Each row was made from one path, in order. Every step used is in the known rows, and no mark comes twice. Write each row's path.
Known rows:
nobag -> bizafa: [ 31 -15 -12  -5  -5  11 -17 -21   7   5   2 -14  -1 -32   1  37   6  21
  10   2  17  27   1   4 -30  -8   6]
sopek -> pefo: [ 36  -2  -9 -13  -2 -24 -22  20   9  -4  14 -29  -3 -21   5  21   4   4
  11   1  14  15  -1  -3  13   9 -12]
larav -> begogud: [  2  -6   2  -4   2 -15 -17 -24  -7   2   4  -4   2 -48  -3  26 -14  12
   4   4   0  30  -9   4  -6  -4 -11]
pefo -> sopek -> tate: [-26 -16 -10  -1  16  -1 -17  16   9  19  21 -19  18 -17 -20  36  26  12
   3 -10  10  -5 -25  -4  11  14   8]
pefo -> nobag -> bizafa -> zanir -> gupot -> talilev: [ 10 -13  16 -29  -5  26   0  10  15   8 -16 -20   3  -5   5  -5   3   9
  -9  -5   0  -3 -10  -9 -58 -34 -39]
nobag -> bizafa -> zanir -> begogud -> larav -> pefo -> gupot: [-14   7  -5  25  -8  20  15 -27  -9   1   0  38  -4   9   3 -44 -20  -7
  -5  -1  -5  -7  -5  -3   9   2  29]
pefo -> gupot -> zanir -> begogud: [ -7 -25  13   1   5 -13   0  -4   2   4   4  -4   0 -14  -4   2  -4  12
  -7 -12   2  -4  -7 -14   1   7 -14]
zanir -> begogud -> larav -> pefo -> nobag -> bizafa: [ -1  15 -11  28 -14  15  18 -31 -13  -4 -11  27 -21  22  -3 -33  -4  -1
  12   5 -11   6  37   3  52 -13  14]
begogud -> larav -> pefo -> gupot: [-12 -21   1  -2   1 -11   2 -19   0  12  10   5   5   4   3   4  -3  -5
 -11  22   2  -5   2  -4  68   6  18]
nobag -> bizafa -> zanir -> begogud -> larav -> pefo: [ -9  20 -13  27 -17  19  19 -21 -15 -10  -5  27  -7 -11  22 -35 -21  -9
  14   0  -6  19   4   3 -18  -2  24]
nobag -> pefo -> gupot: [ 21 -18   5 -14   6  -5 -21 -26  11   3   6   0  -7 -14 -23  13   6  15
 -35   2  15   7 -26  -6  13   1   9]
bizafa -> nobag: [ 11 -20   4 -25   4  -6 -16  24  10  24   1 -21   7 -57   0  19 -18   4
   6  11  -3  18  -4 -15  37  -1 -11]
gutez -> talilev -> gupot -> zanir -> begogud: [ -1  -2   2 -19 -17   7 -13  16  -7 -20  -5  23  -2  -8 -17  19  -9  14
  10 -17  12  15  21  18 -80   0 -23]
sopek -> tate -> zanir -> begogud -> larav -> pefo -> gupot: [-55   2  -8  41   0 -13  16   1 -13  -4  20  19   2  23   4 -14   9   0
  15   2 -30 -21 -23  -8  33  15  22]
gutez -> talilev -> gupot -> zanir -> begogud -> larav -> pefo -> sopek: [-31  22  -2   8  -7  13   8  -4 -23 -18 -10  58  -3  40 -14 -13   3  -5
  -1  -8   3 -13  51  30 -27   9   3]
larav -> pefo -> sopek -> tate -> nefaf: [-10  -3 -19  -7  36 -38 -15 -15 -13  -6  17 -19  26 -16  11  29  32  13
   6  -4 -15 -17 -23  -3  29  10   5]
begogud -> larav -> pefo -> gupot -> talilev: [-12 -20   8 -15   4 -20   6 -18   7  11  12  -6   1  10   2  -9   8  -4
 -17  19  10  -7  21   3  28 -12 -23]
gutez -> talilev -> gupot -> pefo -> nobag -> bizafa -> zanir: [ 34  29   1 -26   4   9 -16  28   5 -13 -19   1  -1  21 -27  21  -8 -10
   5  -8  20  -7 -11  28 -94 -22  -1]
pefo -> nobag -> bizafa -> zanir: [ 12  -9   2  -3   5   9  -5  19   4  18 -15 -25   0 -31   0  14 -12   5
   4   0   2   6 -32  -2 -16 -19   3]
talilev -> gupot -> pefo -> nobag -> bizafa: [ 59  10   0 -25  -2   5 -14 -11  11 -19 -10 -27  -2  27 -19  22   4  -4
   6   1  26  -2  12  17 -26 -12 -16]
sopek -> pefo -> gupot -> zanir -> begogud -> larav: [ -7  -5   1  21  -6 -24  12  20   5  -3  15   5  -9  39  15 -29  -6  -4
   2  -6   1 -13  30  -6   8  18  -3]
zanir -> begogud -> larav -> pefo: [-10   4  -8  11 -18  -2  14 -19 -12  -6   3  22  -5  -6  12 -21 -12  -2
  12   6  -9  23  17  -3  45   6   9]
gupot -> pefo -> sopek -> tate: [ -2  11  -8  -1  25 -23 -12  11  15   4  21 -31  15   3 -11  37  31  -5
   7 -13  15  -7 -20   3 -14  14   9]
begogud -> larav -> pefo -> sopek -> tate: [-47   0 -18  20   9  -6   4   3  -5   9  20  -4  10  10  -1  13  20  -7
   5   8   0  -6   7   5  45  16  23]
sopek -> pefo -> nobag -> bizafa -> zanir: [ 33  14  -6   5   5  -8 -12  38   5   1  -7 -31 -12  -5   3  -3  -4  -7
   6  -2   7  -3 -14   2 -11 -11  -5]
gutez -> talilev -> gupot -> pefo -> nobag: [ 32  13   7 -43   4 -11 -22  25   7  -9 -11  -4   2  22 -38  35   1  -3
   1  -1  19  -6   2  21 -30 -15 -15]

Which path is each row?
[ -8  -1   0   3 -24   2  16  -9 -17 -35  -4   5  -8  13  21 -19 -17 -13
  11   6   0  10  47  10  -6  13 -17] : talilev -> gupot -> zanir -> begogud -> larav -> pefo
[  0   8  -4  22 -21  17  20 -20 -19 -32 -19  10 -25  43   6 -32 -11 -11
  10   5   1  -7  64  16  -1  -6 -15] : talilev -> gupot -> zanir -> begogud -> larav -> pefo -> nobag -> bizafa
[-51  27 -10  44   8  12  15  22  -5  14   7  36  -5  21  -3 -30  10   1
  -2  -8 -36 -14  -2  -5  14  17  29] : bizafa -> nobag -> pefo -> sopek -> tate -> zanir -> begogud -> larav
[ 13  21   0  15   0  11   5 -12 -16  -7 -20   7 -21 -24  -6 -34 -15  -6
   5  -7 -10   3 -14  -5  18 -17  -2] : larav -> pefo -> nobag -> bizafa -> zanir -> begogud
[ 28 -15   1 -15   9 -23 -25  15  14   8  20 -17   2  -1 -14  14   8   5
  -9   2  16 -10 -12  -7  39  11  -6] : sopek -> pefo -> gupot
[ 34  32   3   8   6   1   8   3   3  -3 -14 -10 -10  -1  -3 -23 -12 -10
  11 -18   1   2 -21  -4 -36 -14   1] : gupot -> pefo -> nobag -> bizafa -> zanir -> begogud
[ 15   5   4 -10  19   6 -17   0   7  19  -6   8  -7 -27 -21  -1   5   4
 -30   2  -1   1   0  -4  39   4   4] : bizafa -> nobag -> pefo -> sopek
[-27 -26   8  13  -7  -9  18   1   3  12   7   9   4  14  11 -10 -11   5
  -3  -2  -1  -5  11 -10   4  11   5] : pefo -> gupot -> zanir -> begogud -> larav
[ 25  -4   2 -16   2  -3 -17   1   9   3  -5 -12 -16 -45  -6   5 -12   4
 -17  10   0  26   4  -8  19  -4  -1] : bizafa -> nobag -> pefo
[-19  12   3  30  -5 -14  26   8 -23   3 -16  18  -9  10  12 -20  -6  -4
  19  11 -41  -5 -16  -7  68  -7   6] : tate -> zanir -> begogud -> larav -> pefo -> nobag
[ 13 -14  10 -16  -9  33  -3  10   8  10 -20  -9   7 -12   5   6  -7   9
  -3  -1  -8  -2 -29 -16 -23 -18   2] : pefo -> nobag -> bizafa -> zanir -> gupot
[-16   3  -2  19 -13  25  21  15  -1  19 -13  16  -2   6   4 -30 -25   0
  10  -7  -9   4  -8  -6   0 -11  16] : pefo -> nobag -> bizafa -> zanir -> begogud -> larav
[-52   8 -11  24  -7   5  15   4 -16 -26  13  10   0  42  -2 -22  10 -15
   7  -8   2 -20  43  14   2  27  -3] : talilev -> gupot -> zanir -> begogud -> larav -> pefo -> sopek -> tate
[ 26  15  16  -6  16  -1   1  -2   5   1  -9   1  27  13  16  37  33   2
   5  -5 -21 -18 -45  -7 -25   9   8] : tate -> zanir -> gupot -> pefo -> sopek
[-47  16 -18  44 -11 -12  19   8 -18 -13  13   7  -2   4  22  -5   5  -2
  35   2 -32   6 -11  -2   9  11  18] : sopek -> tate -> zanir -> begogud -> larav -> pefo
[ 20 -17  13 -30   8 -13 -18 -27  18   4   9 -12 -10  -8 -23   1  17  14
 -43   0  24   3  -7   1 -21 -16 -31] : nobag -> pefo -> gupot -> talilev
[ -8   3   9  -7 -15  23  21  -6   3  -1 -18  -2  -6  23  22 -30  -1 -12
  -8  13  -9  -7  19   0 -24 -32 -24] : begogud -> larav -> pefo -> nobag -> bizafa -> zanir -> gupot -> talilev
[-24  -3  -4  -6 -28  14   5  24  -7 -13  -3  33   2  26  -2   7 -16   7
  12  -9   8  11  41  21 -76   4  -5] : gutez -> talilev -> gupot -> zanir -> begogud -> larav
[ 41   8   7 -36  12   1 -17  -2   9  -5   5 -10  23  14 -20  28  15  -8
  -6  -7  26 -11  -7  14 -11  14 -12] : talilev -> gupot -> pefo -> sopek
[  4  26 -10  27 -14  11  16  32   1   3  -3  12 -13  32   7 -48 -19 -11
  15 -10  -5  -4  14   0   1  -3   9] : sopek -> pefo -> nobag -> bizafa -> zanir -> begogud -> larav
[-19  -8   1   8  -7  -1  10 -27  -6   6   9  34  -1  13  -7 -30  -9   0
  -7   6  -6  -5   8  -9  69   9  15] : zanir -> begogud -> larav -> pefo -> gupot
[-26  12   6   9  -6  -5  24  19 -15   7 -13  11  -8  -6   8 -44 -31 -20
   3   4 -23   0 -16 -11  64  -4   4] : bizafa -> zanir -> begogud -> larav -> pefo -> nobag
[-18   2  -3  26 -13 -17  24 -12 -16 -17  -5   0 -15  -8  34 -17 -13  -8
  15   6 -10  20  35  -1   9   6  -1] : gupot -> zanir -> begogud -> larav -> pefo
[-53   9 -14  41  14 -13  12  14 -14   7  12  -2  13  12  14  21  28  -4
  18  10 -24 -18 -24   7  24  15  28] : begogud -> larav -> pefo -> sopek -> tate -> zanir
[ 11 -18  15  -6  18 -20 -10   3   9   4  -6 -20 -21 -21  -1  -1  -8   1
 -35  10   1  -2   8 -10   3   0  -9] : bizafa -> nobag -> pefo -> gupot -> zanir
[ 18 -15  11 -20  15  -3 -22  -6  15  15   2   1 -12 -24 -25  -4  -9   7
 -37  10   4  -2  -5 -14  41   0   2] : bizafa -> nobag -> pefo -> gupot
[  2 -38  12  -9  12 -24  -9   6   9  10   3 -34   6 -24   5  34   3  10
 -11   5  10  -3 -15  -8  -3   3 -10] : pefo -> gupot -> zanir
[-14  -2  -4   7   8   0   5 -15  -8  13   2  13  10  -3   3   8  10  -6
  -4  13  -1  -1   6   6  61   8  20] : begogud -> larav -> pefo -> sopek
[ 45  15   3 -13  -7  18  -3 -12  14 -15  -8 -17  11  -8  27  15   0  -4
   8  -5   5  14 -24  -6 -89  -5  10] : nobag -> bizafa -> zanir -> gupot -> pefo
[ 15 -27   7 -29  -8  -8 -13  16   2 -17  -2 -40   8 -22  11  38  -8   4
   4   3  20  12   7   9 -46   7 -33] : talilev -> gupot -> zanir
[-53  13 -18  32   0   5  12  -8 -11   4  20  25   2  18  -9 -22  13  -4
   8  -9  -8  -7  16  -1  49  20  21] : zanir -> begogud -> larav -> pefo -> sopek -> tate
[  5 -36  16 -37  10 -13 -16  -4  20  23  15 -22  12 -18 -18  18  12  15
 -20   1  20  -6 -12  -6  -2 -14 -40] : pefo -> gupot -> talilev
[ 32   6  12 -25  10   7  -8 -12  15   2  -1   0  23  12  -1  26  24   2
  -7  -7   2  -7 -14  -8  -5  10   5] : zanir -> gupot -> pefo -> sopek
[  19  -13    8  -29  -13   32   -5   -7   16   -1   -4  -13   13  -21
   19    4    4   13   -4   -6    9   14  -11   -4 -101  -23  -32] : nobag -> bizafa -> zanir -> gupot -> talilev
[ 34  21   6  -8  12  29  -2 -13  12   0 -10   3  20   9  10  12  16  -5
  -4 -14   6 -11 -28  -2 -70   2  18] : nobag -> bizafa -> zanir -> gupot -> pefo -> sopek
